What can hang from each mark:
tisuz: luzo mazo tepob
luzo: nogokif tisuz
dufug: navu
navu: dufug
nogokif: dufug luzo
tepob: tisuz
mazo: navu tisuz
nebutu: tepob

Known rows, with every way that one mark hangs from another:
nebutu[tepob[tisuz[luzo mazo]]]: [ 0.04  1.08 -0.16  2.81  2.77 -0.35 -0.98 -4.95  0.71 -1.66  0.02 -0.78
  0.48 -1.28  1.08 -1.29  1.13  3.80  0.43  1.22  0.05 -0.54]
nogokif[dufug[navu] luzo[tisuz]]: [-1.43 -1.02  2.64 -1.47  1.62  0.54  1.61 -1.63 -1.07 -2.13 -1.08 -0.99
 -0.23  0.12 -0.62  0.48 -0.08 -1.76 -0.58 -0.28 -1.11  2.24]
mazo[navu[dufug] tisuz[tepob]]: [ 1.11  0.47  0.66 -1.01 -7.84  2.35  0.36  1.92 -0.25 -0.49  1.03  2.40
 -0.78  0.12 -2.23 -1.30  0.19 -0.50  0.33  0.53 -1.34  0.11]
dufug[navu]: [ 1.40  0.04  0.39 -0.17 -0.99 -0.05 -0.47 -4.36  1.53 -2.56 -0.59  3.12
 -0.56  0.84  2.25  0.27 -3.43  1.01 -0.88 -0.84  0.93 -0.02]
tepob[tisuz[luzo[nogokif] mazo[navu]]]: [-0.23  0.38 -2.36  1.11  1.38 -0.48 -0.55  2.62 -2.12  2.22  1.01 -0.14
  0.11 -0.01  2.08  1.16  1.96 -3.08  1.65  0.00  1.17 -0.19]
tisuz[luzo mazo tepob]: [-0.30 -0.58  0.02 -0.67  4.79 -2.01 -0.02 -1.61  2.81  0.17 -0.69 -4.19
  0.17 -0.93 -4.06 -1.96 -1.40  2.17 -0.69  1.16 -0.20 -0.93]
tisuz[luzo mazo]: [ 0.09  0.57 -0.77  0.13  5.24 -0.73 -0.90 -1.75  1.42  0.15 -0.36 -2.89
  0.20 -0.80 -1.44 -0.38 -1.50  1.07 -0.08  0.82  0.48 -0.04]
tepob[tisuz[luzo[nogokif[dufug[navu]]]]]: [ 0.96 -0.31  0.83  1.40  4.05 -2.36  0.83  0.39 -2.57 -0.93 -0.80  0.13
 -0.62  0.33  3.96  1.18  1.71 -0.10  0.09 -1.57  0.25  0.80]
luzo[nogokif[dufug[navu]] tisuz[mazo]]: [-3.78 -2.15 -0.16 -1.36  2.33  0.09  0.05  2.83 -0.78 -1.99 -0.59 -0.68
 -0.54  0.40 -0.51  0.91  0.29 -3.54 -0.01 -1.59  1.78  0.54]
luzo[nogokif[dufug[navu]] tisuz]: [-1.95 -1.59  0.67 -1.21  1.28 -0.27  0.75  2.25 -0.56 -1.93 -1.07  1.60
 -0.62  0.87  2.05  1.46 -0.22 -2.28 -0.57 -2.23  1.30  0.81]
luzo[nogokif]: [ 0.85  0.70 -0.60  0.03 -1.91 -0.45 -0.94 -0.26  0.72  1.14 -0.19  1.65
  0.34  1.01  2.89  1.91 -2.35 -0.69 -1.29 -1.05  1.00 -0.45]
tepob[tisuz]: [ 2.50  1.97  0.00  0.98 -3.18 -0.50 -0.08 -4.76 -0.40 -1.06  0.09  1.48
  0.71  0.84  5.04  0.91 -2.23  1.90 -0.36 -0.30  0.74  0.06]
nogokif[dufug]: [ 1.38  0.78  1.04 -0.16 -1.31  0.86  0.22 -3.43  0.03  0.24 -0.21 -1.12
  1.05  0.57  0.00  0.89 -2.75  2.29 -1.09 -0.04 -1.18  0.92]
nebutu[tepob]: [ 1.01  0.72  0.99  1.26 -2.84  1.42 -1.02 -6.31  2.47 -1.68 -0.32  2.73
  0.66  0.17  1.08 -0.21 -2.31  3.94 -1.39  0.38 -0.40 -0.70]
nogokif[luzo]: [ 1.21  1.23  1.49 -0.10 -1.38  0.37  0.10 -3.98  0.29  0.89 -0.17 -0.71
  0.72  0.12  0.37  0.84 -2.41  0.10 -1.32  0.83 -1.43  1.05]
tepob[tisuz[luzo mazo[navu]]]: [ 0.83  0.97 -1.67  0.87  1.21  0.22 -0.30 -1.04 -1.25  0.71  0.95 -0.77
  0.42 -0.42  0.80  0.15  0.63 -0.76  1.87  0.86  0.60  0.29]
nebutu[tepob[tisuz]]: [ 1.75  1.63  0.86  2.56 -4.43  0.66 -0.66 -7.19  0.72 -2.24  0.08  3.41
  0.76  0.35  4.45  0.01 -0.78  3.73 -0.60  0.28  0.01 -0.50]
nebutu[tepob[tisuz[luzo]]]: [ 1.97  1.52  0.94  2.66  1.45 -0.74 -0.22 -5.88  0.90 -1.69 -0.63  1.69
  0.31 -0.62  3.74 -0.44  0.74  4.56 -0.32  0.58 -0.36 -0.35]
nebutu[tepob[tisuz[luzo mazo[navu]]]]: [-0.03  0.52 -0.87  2.35  0.22  1.40 -0.89 -3.21 -0.63 -0.64  0.91  0.92
  0.45 -0.90  0.26 -0.96  1.94  1.80  1.61  1.48 -0.27 -0.36]
nogokif[dufug[navu]]: [ 0.95 -0.46  1.39 -0.27 -0.35  0.46  0.27 -3.87 -0.23 -1.87 -0.62  0.77
 -0.17  0.82  0.20  0.46 -2.59  1.40 -0.82 -0.74 -0.49  0.90]
tisuz[luzo[nogokif] tepob]: [ 0.56 -0.51  0.33 -0.43  3.05 -3.05  0.45  1.40  2.38  1.74 -1.13 -1.30
 -0.17  0.05 -0.39 -0.37 -0.74  0.83 -1.45 -0.44  0.03 -1.08]
mazo[navu tisuz[luzo]]: [ 2.30  1.12 -1.21 -0.53 -2.16  2.40 -0.19  0.35 -1.49  1.80  1.21  2.11
  0.20 -0.18  0.39  0.47 -0.14  1.06  1.60  0.42 -0.56  0.51]

Rows:
[ 1.32  0.88  0.49  1.52  3.02 -2.02  0.71  0.84 -2.51  1.36 -0.54 -1.75
  0.53  0.33  3.74  1.73  1.59  0.63 -0.06 -0.92 -0.31  0.77]	tepob[tisuz[luzo[nogokif[dufug]]]]
[-0.92 -0.57  0.34 -0.74 -2.94  0.99 -0.09  1.25  1.30 -1.07  0.40 -0.84
 -0.63 -0.24 -5.03 -1.78 -0.45 -2.02 -0.04  1.17 -0.73 -0.24]	tisuz[mazo[navu[dufug]] tepob]
[-1.54 -0.52  0.35 -1.13  0.45  0.11  0.65  2.57 -0.43  0.30 -0.70 -0.53
  0.48  0.68  1.63  2.05 -0.29 -1.49 -0.75 -1.45  0.85  0.77]	luzo[nogokif[dufug] tisuz]
[-3.82 -1.98  0.25 -1.95  0.96 -0.80  0.78  3.77  0.85  0.37 -0.54 -4.12
  0.48  0.19 -3.22 -0.22  0.39 -1.91 -0.79 -0.53  0.53 -0.34]	luzo[nogokif[dufug] tisuz[mazo tepob]]
[ 0.69 -0.51 -0.97 -1.05 -2.65  0.53  0.30  4.49 -0.92  3.40  0.93  1.65
 -0.23  0.24 -0.91 -0.12  1.30 -0.54  0.71 -0.22 -0.58 -0.83]	mazo[navu tisuz[luzo[nogokif] tepob]]
[ 1.12  0.94  0.14  2.94  1.38 -1.29 -0.55 -2.10  0.03 -0.36 -0.54  2.16
  0.09 -0.32  4.86  0.48  2.12  2.28 -0.34 -0.35  0.43 -0.83]	nebutu[tepob[tisuz[luzo[nogokif]]]]
[-0.19  1.13 -0.04  2.60 -3.48  1.16 -1.43 -6.54  0.55 -2.19  0.61  1.00
  0.82 -0.05  1.99 -0.55 -0.47  3.16 -0.03  0.95  0.54 -0.75]	nebutu[tepob[tisuz[mazo]]]
[-3.18 -0.51 -1.38 -1.13 -0.68  1.54 -0.47  7.19 -0.22 -0.73  0.23  1.27
 -0.98 -0.18 -0.66  0.91  1.88 -6.64  0.93 -0.57  1.86  0.51]	luzo[nogokif tisuz[mazo[navu[dufug]]]]
[-1.34 -1.05 -0.54 -0.38  4.54 -2.72 -0.37  2.18  2.10  1.64 -0.56 -3.26
 -0.08 -0.42 -2.93 -1.02  0.02 -0.20 -0.88  0.21  0.41 -1.34]	tisuz[luzo[nogokif] mazo tepob]
[ 0.54  0.07  0.58  0.50  4.96 -1.47  0.35  1.65 -0.58  2.13 -0.85 -2.27
  0.34  0.06  0.25  1.48  0.22  0.96 -0.81 -0.71 -0.78  0.65]	tisuz[luzo[nogokif[dufug]]]
[-3.39 -2.04 -1.45 -2.37 -2.05  0.38  0.18  4.86  1.33  1.04  0.45  0.11
  0.06  0.43 -2.29 -0.15  0.50 -4.79  0.37 -0.31  1.59 -1.09]	luzo[nogokif tisuz[mazo[navu] tepob]]
[ 1.75  1.42 -0.68  1.34  2.40 -2.48  0.04  0.41 -0.93  0.67 -0.54  0.52
  0.08  0.21  5.43  1.52  0.67 -0.21 -0.21 -0.98  1.13 -0.17]	tepob[tisuz[luzo[nogokif]]]
[-3.15 -1.44  0.47 -2.49 -1.71  1.24  1.05  1.19  0.71  0.93  0.48 -2.47
  0.48 -0.41 -5.07 -1.17  0.29 -3.92  0.36  1.66 -0.81  0.43]	nogokif[luzo[tisuz[mazo[navu] tepob]]]
[-2.63 -1.47 -0.85 -2.63 -2.02  1.21  0.45  1.02  1.88 -0.31  0.46 -0.80
  0.32  0.07 -3.52 -1.26 -0.83 -2.19  0.60  0.65  0.84 -0.58]	luzo[tisuz[mazo[navu] tepob]]
[ 0.36 -1.01  0.92  0.38  5.37 -1.68  0.31  1.19 -0.82 -0.03 -1.24 -0.19
 -0.76  0.27  0.78  0.98  0.47  0.23 -0.64 -1.48 -0.20  0.72]	tisuz[luzo[nogokif[dufug[navu]]]]
[ 1.23  0.60 -1.86 -0.23 -1.96  1.67 -0.57  4.05 -2.28  3.37  1.25  3.04
 -0.04  0.27  1.59  1.44  1.11 -1.05  1.28 -0.54  0.07  0.04]	mazo[navu tisuz[luzo[nogokif]]]
[ 0.85  1.47 -0.89  1.15  3.87 -1.46 -0.45 -2.68 -0.47 -0.79  0.07 -2.41
  0.42 -0.65  1.95 -0.15 -0.27  1.18  0.57  0.64  0.97  0.11]	tepob[tisuz[luzo mazo]]
[ 1.45  0.40  0.70 -0.79 -1.93  0.95  0.73  3.22 -0.17 -0.27  0.30  0.64
 -1.17 -0.87 -3.05 -1.85  1.65  0.31  0.69  0.79 -1.65  0.33]	mazo[navu[dufug] tisuz[luzo tepob]]
[-0.25 -2.13  1.70 -0.50  4.69 -2.93  0.98  1.51  0.66  0.04 -1.52 -1.34
 -0.91  0.20 -2.11 -0.83  0.50  0.68 -1.24 -1.06 -0.84 -0.19]	tisuz[luzo[nogokif[dufug[navu]]] tepob]
[ 0.33 -0.55  0.47 -0.05  1.65  0.27  0.16  2.53 -2.65  0.26 -0.11  0.91
 -0.80  0.17  1.09  0.89  1.37  0.70  0.37 -1.48 -0.34  0.77]	mazo[tisuz[luzo[nogokif[dufug[navu]]]]]
[-0.53  0.95  0.27  2.49 -4.91  2.47 -0.97 -2.28 -0.75 -2.80  1.12  2.78
 -0.39 -0.59  0.18 -1.02  2.17 -0.41  1.02  1.24 -0.37  0.09]	nebutu[tepob[tisuz[mazo[navu[dufug]]]]]
[-0.84 -0.90 -0.79 -1.30 -3.92  1.23 -0.40 -1.32  1.47  0.80  1.01 -0.65
  0.57  0.41 -4.09 -1.21 -2.09 -0.71  0.12  1.19 -0.36 -0.90]	tisuz[mazo[navu] tepob]
[-3.36 -0.96 -0.60 -1.30  1.68  0.56 -0.08  3.41 -0.70  0.36 -0.22 -2.86
  0.60  0.23 -0.69  1.37  0.01 -2.53 -0.10 -0.85  1.18  0.47]	luzo[nogokif[dufug] tisuz[mazo]]
[ 1.64  0.08 -0.33 -1.29 -2.76  1.29  0.68  0.74 -0.13  1.66  0.88  0.88
  0.00 -0.28 -2.23 -1.16  0.20  1.72  0.82  0.69 -1.34 -0.41]	mazo[navu tisuz[luzo tepob]]
[-0.66 -0.67  0.27 -0.50  3.06 -0.55  0.35  2.80  1.65 -0.59 -0.23 -2.80
 -1.05 -1.38 -5.86 -2.47  1.16 -1.46  0.35  1.44 -1.05  0.03]	tisuz[luzo mazo[navu[dufug]] tepob]
[ 1.56  1.62 -0.15 -0.39 -7.39  3.63 -0.46  1.68 -1.68 -0.57  1.34  3.72
 -0.65  0.19  0.23  0.34 -0.05 -0.65  0.97  0.17 -0.78  0.92]	mazo[navu[dufug] tisuz]
[ 0.26  1.29 -0.67  1.06 -3.63  1.48 -0.44  0.00 -1.75 -1.78  1.16  0.76
 -0.35 -0.08  0.73  0.08  0.66 -2.73  1.34  0.72  0.37  0.77]	tepob[tisuz[mazo[navu[dufug]]]]
[ 0.69 -0.07 -0.18 -0.80 -0.48 -1.29  0.15  2.76  0.40  2.14 -0.05 -0.03
 -0.17 -0.10  0.02 -0.47  0.45  1.49 -0.50 -0.45 -0.16 -1.04]	mazo[tisuz[luzo[nogokif] tepob]]
[-1.34 -1.46 -1.22 -0.82  2.37 -0.96 -0.19  3.81  1.02  2.88  0.37 -1.72
 -0.13 -0.20 -3.82 -0.78  0.92 -2.04  0.29  0.45  0.09 -1.13]	tisuz[luzo[nogokif] mazo[navu] tepob]
[ 1.85  0.49  0.44 -0.91 -0.26 -0.55  0.47 -1.05  1.13  0.77 -0.11 -0.90
  0.10 -0.49 -1.27 -1.55 -0.81  3.57 -0.36  0.48 -0.89 -0.64]	mazo[tisuz[luzo tepob]]
